Each row was made from one walk, in order. Every step used is in the known rows, and no mark comes twice. Write each row's walk.
Known rows
soked, fikog, fetu, lovadu, badet, lenusit: [ 1.28  1.91 -2.37 -0.24  2.82 -0.08  0.48 -0.79 -1.41 -1.41 -1.77  3.19
 -0.44 -0.12  0.04  0.41  1.47 -1.98  0.13 -0.96 -1.47  1.60 -3.00]
soked, fikog, fetu, lovadu: [-0.24  0.94 -1.36  0.99  1.18 -0.36 -1.64 -0.76 -1.69 -1.07 -1.37  3.00
  0.29  0.32  0.84 -0.09  0.78 -2.53 -0.30  1.26 -1.86  0.92 -1.64]
fikog, fetu, lovadu, badet, lenusit, soked: [-0.18  1.75 -3.43  0.34  4.60  1.81 -1.53 -0.26 -1.57 -1.13 -1.91  2.77
 -3.25 -0.65  0.82  0.40  0.57 -0.92  1.44 -1.93 -0.48 -0.01 -2.76]
badet, dazon, soked: [-2.73  0.18 -2.49 -1.06 -0.38  1.66 -3.61  2.44 -0.91  0.18 -1.87  3.84
 -4.28 -0.99 -0.32 -0.02  0.22  0.03  1.71 -3.20  0.54 -1.35 -1.37]
soked, lovadu, badet, dazon: [-2.40  0.96 -0.28 -0.95  0.78  1.50  1.06  1.08 -1.03  1.04 -2.13  2.80
 -0.73 -2.18 -0.23 -0.58  0.93 -1.11  2.94 -2.21  1.36  0.93 -1.27]
dazon, fetu, lovadu, soked, fikog: [ 1.29  1.38 -2.94  2.48  1.73 -1.37 -1.63  1.97 -0.82  0.46 -1.08  2.53
  0.79 -0.37  0.58  0.11  0.68 -2.67  0.80  1.23 -2.44  1.19 -1.35]
dazon, soked, lovadu: [-1.45 -0.13 -2.80 -0.17 -1.87 -0.06 -3.82  0.90 -0.68  0.28 -2.03  4.35
 -0.74 -1.84  0.14  0.03 -0.01 -0.45  0.66  2.76  0.32  0.13 -1.18]
fikog, fetu, lovadu, soked: [-1.99  0.39 -3.11  1.77  3.16 -0.47 -2.97  1.22 -1.64 -1.72 -1.55  2.12
 -0.76 -0.65  1.58  0.32 -0.35 -2.55  1.18  1.07 -1.19 -0.71 -1.34]
fetu, lovadu, badet, dazon, soked: [-0.14  0.79 -2.06 -0.84  1.86  3.19 -2.04  2.06 -1.49 -0.47 -1.93  2.88
 -0.93 -0.97 -0.72  0.88  0.77 -1.45  2.28 -4.52 -0.62 -0.32 -3.03]
dazon, fetu, lovadu, soked, fikog, badet: [-0.53  2.24 -3.44  2.82  2.17  0.52 -1.16  2.87 -0.51  0.03 -0.71  2.55
  0.10 -0.63  0.97  0.03  0.83 -2.72  1.26  3.12 -3.13  1.09 -0.77]
fikog, fetu: [-3.44 -0.70 -1.91 -0.74  1.64 -2.00 -1.25  0.66 -1.41 -1.81 -2.00  3.25
 -2.40 -0.74  1.19 -0.79 -0.16 -1.05  0.90 -0.48 -0.25  0.01 -0.35]
lovadu, badet, fikog, fetu: [-2.40  0.18 -2.38 -1.64  3.00 -0.77  1.83  0.42 -0.68 -1.06 -2.60  3.78
 -1.18 -1.29  0.11 -0.63  0.40 -1.36  1.85 -0.87 -0.59  0.80 -0.58]
lenusit, fetu: [-1.58  0.40 -2.83 -0.01  2.05 -0.40 -0.81  1.06 -1.70 -1.16 -1.86  2.51
 -3.58 -0.60  2.06 -0.88 -0.05 -1.39  1.17  0.14 -0.90  0.40 -0.54]
soked, lovadu: [-2.54  0.56 -1.39  0.52 -0.30 -0.28 -1.40  0.72 -1.05  0.37 -2.07  3.13
 -0.60 -2.06  0.96 -0.45  0.41 -0.84  0.96  1.94  0.36  0.89 -0.42]
dazon, fetu, lovadu: [-0.79  0.22 -2.24  0.37  2.55 -1.19 -1.56  1.31 -1.45 -0.59 -2.14  2.14
  0.03 -0.97  0.61  0.32  0.78 -1.40  0.65 -1.78 -1.77  1.77 -0.87]
lovadu, soked, fikog: [-0.17  1.56 -2.62  2.30  0.59 -0.66 -0.83  2.93 -0.45  0.21 -0.82  3.37
 -1.41 -0.72  1.51 -0.69  0.23 -1.83  1.15  2.05 -1.14 -0.52 -1.28]
fetu, lovadu, soked, fikog, badet: [-0.70  3.23 -3.08  3.71  2.09  2.89 -1.79  2.97 -0.81 -0.51 -0.43  2.55
  0.08 -0.63  1.90  0.28  0.80 -2.69  1.04  4.28 -2.81 -0.36 -1.80]
badet, fikog, fetu, lovadu, soked: [-2.24  1.46 -3.78  1.41  3.01  0.91 -2.74  0.67 -0.95 -0.69 -2.16  2.83
 -1.02 -0.81  0.83  0.73  0.11 -2.32  1.08  2.02 -1.48 -0.64 -0.62]
dazon, soked: [-1.39 -0.35 -3.31 -0.44 -0.07 -0.13 -3.29  2.48 -0.77 -0.91 -1.90  4.14
 -2.09 -1.15  0.68  0.00 -0.14 -0.22  0.72 -0.26 -0.61 -0.60 -1.38]
lenusit, soked, lovadu: [-2.28  1.16 -1.94  1.82  0.03  1.56 -2.80  0.58 -0.85  1.63 -1.53  3.40
 -3.14 -1.86  1.40 -0.77  0.05 -0.42  1.56  2.55  0.71 -0.29 -0.65]
fetu, lovadu, badet, dazon, soked, fikog: [ 1.69  1.53 -1.53 -0.29  0.47  3.05 -1.68  1.25 -1.10  0.48 -1.36  3.52
 -0.30 -0.21 -1.12  0.57  1.33 -1.99  1.59 -2.60 -1.25  0.16 -3.63]
dazon, soked, lovadu, badet, lenusit: [ 0.09  0.91 -3.86 -1.40 -0.20  0.13 -1.59  0.98 -0.49 -0.07 -2.39  4.31
 -1.12 -2.25 -0.57  0.49  0.70 -0.01  1.19  0.77  0.67  0.94 -2.48]
soked, fikog, fetu, lovadu, badet: [ 0.88  0.81 -1.01  0.20  2.69 -0.70  0.87 -0.48 -1.62 -1.40 -1.39  2.97
  1.38 -0.03  0.40 -0.33  0.87 -3.00  0.83 -0.23 -1.94  1.35 -2.47]

Which walk is each row?
[-2.03  1.13 -2.62  0.95  2.81  0.66 -2.50  2.88 -1.16  0.74 -1.78  1.50
 -1.91 -1.03 -0.07  0.55  0.49 -1.79  2.41 -3.38 -0.83  0.22 -0.72] => badet, dazon, fetu, lovadu, soked
[-0.33  1.15 -0.22 -0.40  2.21  1.27  0.63 -0.37 -1.61 -0.35 -1.44  2.60
 -0.55  0.07 -0.54 -0.17  1.27 -2.77  1.68 -3.27 -0.94  0.82 -2.56] => soked, fikog, fetu, lovadu, badet, dazon
[-2.69  0.31 -1.79 -1.53  1.18 -0.56  1.70 -1.04 -0.59  0.13 -2.79  4.00
  0.48 -2.05 -0.29 -0.64  0.50 -1.60  1.80  2.18  0.25  1.56 -0.38] => soked, lovadu, badet, fikog, fetu
[-1.88  3.25 -3.22  0.82  0.79  1.80 -0.20  2.06 -0.30 -0.42 -1.20  3.89
 -3.15 -0.91  0.96 -0.17  1.51 -0.07  0.02  1.88 -1.39  0.66 -1.21] => soked, fikog, badet, lenusit
[-1.20 -0.02 -2.11 -1.95  1.06  1.52 -1.06  2.64 -0.72 -0.23 -1.90  3.75
 -3.18 -1.40 -0.71 -0.11  0.39 -0.52  2.79 -4.60  0.41 -0.69 -2.29] => lovadu, badet, dazon, soked
[-4.28  1.13 -3.00 -0.82 -0.02  3.61 -2.94  3.32 -0.61 -0.38 -1.46  3.92
 -5.00 -1.28  0.02 -0.01  0.40 -0.01  2.10 -1.06 -0.27 -1.23 -0.91] => fikog, badet, dazon, soked
[-1.33  0.50 -2.71  1.41  0.86 -2.22 -1.03  1.37 -0.72 -0.69 -0.94  3.57
 -1.80 -0.19  1.06 -0.98 -0.26 -2.32  1.04  2.72 -0.98 -0.62 -0.86] => lovadu, soked, fikog, fetu
[-0.36 -0.27 -1.66 -2.06 -0.17 -0.14 -0.49  0.54 -0.76 -0.13 -1.37  4.56
 -2.71 -0.10 -1.62 -0.73  0.38 -1.65  1.92 -2.37 -0.01 -0.25 -2.27] => lovadu, badet, dazon, soked, fikog, fetu
[-0.35  1.52 -4.02  2.20  3.36  1.11 -2.79  1.48 -1.96 -1.12 -1.39  1.38
 -1.70 -0.48  2.59  0.26 -0.22 -2.88  1.40  1.97 -1.90 -0.41 -1.46] => lenusit, fetu, lovadu, soked
[-2.21  1.55 -0.92  0.24  1.27  3.09 -0.48  0.99 -0.74  2.35 -1.65  3.06
 -3.49 -2.01 -0.10 -0.90  0.52 -0.66  3.64 -1.28  1.59 -0.28 -1.56] => lenusit, soked, lovadu, badet, dazon
[ 0.60  0.30 -2.76  0.18 -1.47 -0.22 -2.63  1.77 -0.50 -0.05 -1.24  4.75
 -1.65 -0.39  0.25 -0.30  0.38 -0.90  0.18  1.11 -1.24 -0.13 -1.79] => dazon, soked, fikog
[ 1.63  2.17 -3.47  2.95  2.10  0.94 -2.08  0.80 -1.68 -0.24 -0.79  1.91
 -1.19  0.26  2.05  0.01  0.24 -3.46  0.78  3.81 -2.63  0.10 -1.78] => lenusit, fetu, lovadu, soked, fikog
[-1.48  0.03 -1.33 -0.02  0.29 -1.96 -0.63 -0.01 -1.02 -0.86 -1.40  3.85
 -1.91 -0.04  0.67 -1.06  0.35 -1.61  0.16  1.22 -0.94  0.46 -0.85] => soked, fikog, fetu
[-2.62  0.99 -2.49  0.07  2.33  1.14 -2.12 -0.75 -1.29 -0.89 -2.63  3.05
 -0.75 -0.67  0.49  0.56  0.70 -1.69  0.19  0.43 -1.50  0.55 -0.57] => badet, fikog, fetu, lovadu
[-1.39  1.58 -4.22 -0.44  2.15  0.09 -1.38  0.69 -1.53 -1.13 -2.22  2.56
 -4.94 -0.75  1.67 -0.15  0.51 -0.29  0.47 -0.41 -0.48  0.68 -0.98] => badet, lenusit, fetu
[-1.15  0.60 -1.99  1.22  0.67 -0.44 -1.90 -0.12 -0.79  0.32 -0.88  4.11
 -4.29  0.06  1.08 -1.38 -0.07 -1.23  0.80  1.77 -0.62 -0.55 -1.03] => lenusit, soked, fikog, fetu
[-1.28 -0.24 -2.05 -1.79  2.14  1.63 -2.31  0.47 -1.70 -1.19 -2.04  3.07
 -1.64 -0.48 -1.12  0.58  0.34 -1.90  2.12 -3.53 -0.31 -0.38 -2.81] => fikog, fetu, lovadu, badet, dazon, soked
[-0.62  2.56 -4.65  0.09 -0.85  2.04 -2.73  2.43 -0.07 -0.58 -1.20  4.96
 -3.90 -0.78  0.00  0.33  1.11  0.27 -0.21  2.76 -1.54 -0.03 -1.85] => dazon, soked, fikog, badet, lenusit
[-1.81  2.44 -3.16  2.67  1.12  1.09 -0.28  3.86 -0.16 -0.25 -0.41  3.35
 -1.89 -0.94  1.66 -0.72  0.31 -1.78  1.56  4.22 -1.85 -0.63 -0.71] => lovadu, soked, fikog, badet
[-1.29  1.88 -2.31  0.68  1.32  2.64  0.35  0.38 -0.06  2.33 -2.18  3.95
 -1.58 -2.28  0.45 -0.61  0.59 -0.62  2.58  2.13  0.32  0.65 -0.96] => lenusit, soked, lovadu, badet, fikog
[-2.06  0.09 -0.62 -1.87  0.99 -0.95  1.67  1.02 -0.72  1.59 -2.37  2.80
 -0.75 -2.20 -1.24 -0.76  0.91 -1.17  3.00 -3.38  1.04  2.39 -0.38] => soked, lovadu, badet, dazon, fetu
[-3.11  1.80 -1.38 -0.24  0.32  0.86  0.28  2.40 -0.23  1.01 -1.11  3.30
 -3.46 -0.77 -0.56 -0.98  1.32 -0.97  1.76 -1.24 -1.02  1.38  0.15] => soked, fikog, badet, dazon, fetu
[-1.61  3.61 -5.80  2.23  4.31  3.43 -2.71  2.10 -1.51 -1.69 -1.39  1.47
 -3.56 -0.78  2.37  0.89  0.45 -1.85  1.21  3.52 -2.12 -0.19 -1.46] => fikog, badet, lenusit, fetu, lovadu, soked
[ 1.68  2.74 -2.96  0.97  2.13  1.67  0.64  1.22 -0.32  0.77 -1.15  3.92
 -4.22 -0.79  0.62 -0.55  1.14 -0.17  1.43 -0.87 -0.49  0.21 -2.79] => lovadu, badet, lenusit, soked, fikog
[-0.12  1.64 -1.98  2.23  0.25  1.34 -1.73  1.48 -0.54  1.19 -0.73  3.92
 -3.34 -0.45  1.45 -0.98  0.40 -0.73  0.88  1.29 -0.91 -0.67 -1.47] => lenusit, soked, fikog
[-0.08  2.48 -5.41 -0.26 -0.34  1.98 -2.79  1.01 -0.52 -0.78 -1.14  4.32
 -5.04 -0.09  0.69 -0.03  0.71 -0.58 -0.02  4.22 -1.83  0.21 -1.58] => dazon, soked, fikog, badet, lenusit, fetu
[-2.15  0.84 -0.85 -1.24  2.54  1.30  1.74  2.68 -0.96 -0.17 -1.94  2.72
 -2.52 -1.57  0.20 -0.66  0.82 -0.83  2.96 -5.46  0.51  0.09 -1.73] => lovadu, badet, dazon
[ 0.16  3.93 -4.06  1.53  2.04  3.62 -1.69  0.17 -1.52 -0.95 -1.23  2.44
 -2.93  0.13  1.60  0.50  1.49 -1.69 -0.28  3.49 -2.81  1.32 -2.00] => soked, fikog, badet, lenusit, fetu, lovadu
[-1.04  1.74 -3.23  0.78  0.61  0.28 -2.40 -0.44 -0.58  0.31 -1.22  4.26
 -5.78 -0.04  0.63 -0.64  0.49 -0.16  0.21  1.12 -0.20 -0.40 -1.55] => badet, lenusit, soked, fikog, fetu
[ 0.68  0.09 -2.67  0.19 -0.43 -0.33 -4.19 -0.57 -1.41 -1.10 -1.39  4.09
 -0.11  0.42 -0.02  0.37  0.31 -2.21 -0.46  2.26 -1.98  0.05 -2.31] => dazon, soked, fikog, fetu, lovadu
[-0.83  1.46 -3.17  2.63  3.11  1.32 -2.86  2.74 -1.33 -0.92 -1.47  1.91
 -0.60 -1.07  1.84  0.60  0.16 -2.08  1.23  0.46 -1.42 -0.71 -1.63] => fetu, lovadu, soked
[ 1.18  1.84 -3.74  0.36  4.75  0.86 -0.85  1.32 -0.93  0.21 -2.08  2.42
 -2.98 -1.26  0.11  0.50  1.08 -0.43  1.69 -3.36 -1.04  1.57 -2.36] => dazon, fetu, lovadu, badet, lenusit, soked
[-0.24  4.30 -4.38  3.08  2.36  3.51 -2.08  2.62 -0.61 -0.51 -0.80  2.75
 -1.61 -0.78  1.36  0.91  1.28 -1.65  0.42  3.45 -2.31 -0.16 -2.07] => fetu, lovadu, soked, fikog, badet, lenusit
[-0.10  0.99 -2.51 -0.63  4.00 -0.04  1.23  1.13 -0.74  0.08 -2.78  2.74
  1.22 -1.45 -0.47  0.43  1.32 -1.69  1.59 -2.44 -2.08  2.71 -1.03] => dazon, fetu, lovadu, badet, fikog
